What can hang from each mark:
Z_768: Z_374
Z_212: Z_21 Z_374 Z_619 Z_973
Z_725: Z_212
Z_102: Z_353
Z_724: Z_616
Z_21: Z_102 Z_212
Z_374: Z_768
Z_616: Z_725

Each row was made from one small tree. Brackets hold a mark, then the marks that hang from it, in the order of their numbers. Every link used is in the known rows. Write each row's tree.
Known rows:
(Z_212 Z_619 Z_973): [-14.7 5.4 20.4 10.8 26.6 -46.3 23.6 29.8 37.6 10.4 7.3 -6.8 14.7 12.6 -39.9 15.9 25.6 -14.5 -33.9]
(Z_725 (Z_212 Z_619 Z_973)): [-28.8 11.6 24.4 -3.7 18.2 -68.7 22.6 27.0 42.8 -1.4 -3.8 -9.2 -15.9 6.0 -1.4 13.7 14.7 -7.7 -68.0]
(Z_725 (Z_212 (Z_21 Z_102) Z_619 Z_973)): [-31.0 0.7 -6.3 -10.8 6.0 -59.9 13.1 12.4 14.9 0.5 -38.0 -18.8 -13.9 12.5 16.5 2.4 17.7 -35.4 -68.1]
(Z_212 Z_374 Z_973): [-12.6 32.7 55.4 -11.9 24.0 -40.1 18.7 28.6 56.5 22.6 8.3 4.8 -0.4 25.9 -41.2 11.6 17.7 0.3 -44.1]
(Z_102 Z_353): [-41.2 26.6 25.8 -27.6 46.9 -30.2 29.8 27.3 36.6 -19.9 17.2 37.4 -0.4 24.1 -55.4 32.4 -30.0 13.4 -56.3]
(Z_616 Z_725): [-15.9 20.8 16.5 -44.8 65.8 -11.9 15.1 31.7 21.1 -4.1 3.7 25.2 13.9 -7.9 -38.4 22.0 -17.6 14.3 -27.5]
(Z_724 (Z_616 (Z_725 (Z_212 Z_21)))): [-18.9 3.8 -3.0 -49.5 19.1 -5.0 21.3 24.0 5.8 4.5 -13.5 3.5 14.3 -10.3 19.6 14.4 -1.8 3.5 -53.6]
(Z_724 (Z_616 Z_725)): [-6.2 10.8 1.1 -49.7 40.0 8.8 27.9 32.0 16.8 4.9 8.9 9.2 27.9 -15.9 -10.8 17.3 -0.7 7.2 -35.0]
(Z_725 (Z_212 Z_21)): [-50.1 4.0 15.6 -25.1 14.0 -42.3 9.5 17.7 20.5 1.0 -16.0 2.6 -4.2 22.7 14.8 18.6 -11.9 3.8 -76.1]
(Z_725 (Z_212 Z_21 (Z_374 Z_768))): [-37.3 14.6 33.2 -38.0 5.4 -38.3 8.2 21.8 24.7 14.4 -45.2 -0.7 -25.2 22.7 17.8 14.7 -16.3 -25.3 -84.6]
(Z_374 Z_768): [-11.7 14.5 42.3 -26.4 65.0 -15.6 22.8 39.8 34.8 15.3 7.6 2.6 -1.3 -6.3 -45.0 0.6 -33.2 -9.6 -65.6]
(Z_616 (Z_725 (Z_212 Z_374))): [-23.9 35.7 23.7 -60.4 40.8 -31.1 11.4 27.4 29.4 -8.4 -27.6 23.3 -21.3 -1.7 0.0 25.7 -11.8 3.0 -50.3]
(Z_725 (Z_212 Z_21 Z_374 Z_973)): [-36.0 18.3 38.2 -17.7 -4.6 -57.9 9.4 16.6 35.7 17.9 -24.3 -2.8 -17.0 31.7 8.1 11.0 9.1 -3.1 -71.8]
(Z_616 (Z_725 (Z_212 Z_973))): [-12.4 25.3 31.1 -34.8 57.8 -49.2 18.7 29.0 37.3 -2.8 3.6 13.4 -13.9 -12.8 -23.7 6.4 -11.1 22.8 -51.3]
(Z_724 (Z_616 (Z_725 (Z_212 (Z_374 Z_768))))): [-3.6 20.9 16.2 -62.4 30.9 -4.6 24.2 33.0 20.8 11.2 -21.8 1.2 -8.8 -20.8 11.2 8.6 -8.8 -11.0 -60.8]
(Z_768 Z_374): [-44.1 25.4 18.6 -30.0 44.3 -21.3 18.9 27.7 20.7 19.4 20.9 -21.7 12.8 5.6 -19.2 52.0 -33.6 17.4 -48.4]
(Z_724 Z_616): [-20.9 6.2 7.8 -32.9 26.1 3.3 29.0 32.5 25.3 10.6 21.0 0.0 27.5 -0.2 -6.5 15.2 4.3 2.8 -53.1]
(Z_724 (Z_616 (Z_725 (Z_212 Z_973)))): [-4.6 13.6 15.3 -40.1 34.5 -20.9 28.6 30.2 26.5 6.4 10.0 0.9 2.9 -20.4 1.1 4.7 3.8 15.2 -53.0]
(Z_21 Z_102 (Z_212 Z_619)): [-17.3 3.5 -37.4 -66.6 39.3 -9.9 21.8 6.8 10.8 -10.9 -51.1 -8.7 -21.5 -4.7 -16.0 -15.3 20.7 -43.1 -45.5]

Which tree is each row?
[-17.7 7.6 -7.6 -10.4 -14.7 -32.2 7.1 11.2 8.6 21.9 -64.4 -14.3 5.2 32.5 -3.1 13.9 42.0 -68.4 -31.9]  (Z_212 (Z_21 Z_102) Z_374 Z_619 Z_973)
[-22.8 26.4 15.9 -22.6 9.0 -35.4 13.3 10.5 21.0 12.6 -34.8 11.3 -9.4 41.0 -34.2 5.4 7.6 -32.2 -47.5]  (Z_212 (Z_21 (Z_102 Z_353)) Z_374 Z_973)
[-43.7 23.2 6.0 -48.1 2.5 -34.7 4.4 12.5 14.1 -1.2 -51.0 -1.2 -24.0 24.2 33.8 12.5 -2.0 -34.0 -79.6]  (Z_725 (Z_212 (Z_21 Z_102) Z_374))
[-13.3 13.9 4.2 -54.5 34.2 -9.4 26.6 29.5 19.2 -2.6 1.1 5.9 6.2 -19.2 11.8 10.0 -4.0 9.2 -53.4]  (Z_724 (Z_616 (Z_725 Z_212)))
[-24.6 13.8 -38.0 -66.4 40.8 -20.2 27.8 4.7 12.3 -28.2 -51.3 12.6 -33.9 6.1 -36.2 -7.0 5.1 -39.4 -52.4]  (Z_21 (Z_102 Z_353) (Z_212 Z_619))
[-13.9 19.3 28.5 -4.5 -0.1 -43.1 18.0 28.0 42.8 18.5 -21.1 -4.1 0.9 26.0 -27.9 28.2 37.2 -35.0 -30.2]  (Z_212 Z_374 Z_619 Z_973)
[-25.3 23.9 -18.3 -75.9 60.6 -16.9 27.6 5.8 21.9 -24.1 -28.3 20.8 -36.0 5.1 -47.1 -18.8 -10.1 -12.6 -60.6]  (Z_21 (Z_102 Z_353) Z_212)
[-12.9 27.9 20.9 -37.1 27.0 -48.8 13.3 26.2 30.9 -2.7 -32.8 10.8 -21.8 -2.7 -5.9 24.0 10.2 -10.7 -40.2]  (Z_616 (Z_725 (Z_212 Z_374 Z_619 Z_973)))
[-2.1 3.2 -20.1 -44.2 41.2 -28.6 25.1 7.2 23.4 1.2 -36.5 -17.7 -21.9 -6.0 -34.4 -29.2 34.5 -34.1 -41.7]  (Z_21 Z_102 (Z_212 Z_619 Z_973))
[5.6 4.6 21.9 -39.7 18.4 -31.2 22.8 17.3 41.6 26.8 -46.0 -9.2 -27.3 7.2 -42.8 -9.5 27.0 -29.3 -44.6]  (Z_21 (Z_212 (Z_374 Z_768) Z_619 Z_973))
[-31.5 26.1 22.0 -27.8 6.0 -53.2 9.6 12.3 28.2 10.5 -35.8 -9.5 -28.0 24.5 15.8 -3.3 10.6 -22.8 -75.2]  (Z_725 (Z_212 (Z_21 Z_102) Z_374 Z_973))
[-37.4 19.3 -3.0 -44.2 7.4 -3.6 2.6 11.5 4.4 10.0 -53.2 2.6 3.0 33.2 3.4 15.6 5.0 -48.1 -48.9]  (Z_212 (Z_21 Z_102) Z_374)
[-23.6 -1.9 12.2 2.2 -25.9 -37.7 9.5 16.0 19.0 30.5 -49.0 -6.9 17.4 45.6 -13.0 32.7 40.3 -43.8 -26.6]  (Z_212 Z_21 Z_374 Z_619 Z_973)
[-16.0 16.4 22.5 -28.7 14.4 -18.7 15.7 34.2 27.0 13.6 -50.3 -0.4 -8.1 12.4 -16.2 34.8 5.2 -60.0 -47.3]  (Z_212 (Z_374 Z_768) Z_619)
[-37.1 18.1 17.0 -18.7 25.2 -61.5 17.6 13.4 26.1 -5.8 -14.6 2.9 -23.8 18.7 -6.8 -7.4 -7.9 -6.8 -81.9]  (Z_725 (Z_212 (Z_21 (Z_102 Z_353)) Z_973))
[-10.0 34.1 1.3 -87.0 52.1 -11.3 24.9 8.4 28.0 -8.5 -59.1 15.4 -57.2 4.5 -46.0 -24.1 -14.7 -39.8 -67.3]  (Z_21 (Z_102 Z_353) (Z_212 (Z_374 Z_768)))
[-8.7 4.3 4.3 -38.5 20.8 -17.9 24.2 23.6 14.1 12.0 -4.8 -0.6 14.0 -11.0 9.1 3.9 4.8 9.0 -50.6]  (Z_724 (Z_616 (Z_725 (Z_212 Z_21 Z_973))))
[-42.6 -2.4 -9.5 -23.3 -28.4 -14.6 3.5 15.8 2.4 15.3 -67.6 3.3 21.2 47.0 8.7 49.3 26.2 -55.2 -31.5]  (Z_212 Z_21 Z_374 Z_619)
[-17.8 21.4 18.8 -19.4 10.3 -27.5 8.3 11.5 21.0 26.8 -34.0 -5.7 2.8 32.4 -18.2 2.0 20.3 -35.6 -42.7]  (Z_212 (Z_21 Z_102) Z_374 Z_973)
[-23.4 23.7 -31.6 -79.8 20.5 -17.9 23.3 2.7 17.4 -23.2 -74.7 14.4 -44.4 16.8 -24.0 3.1 13.9 -55.7 -50.1]  (Z_21 (Z_102 Z_353) (Z_212 Z_374 Z_619))
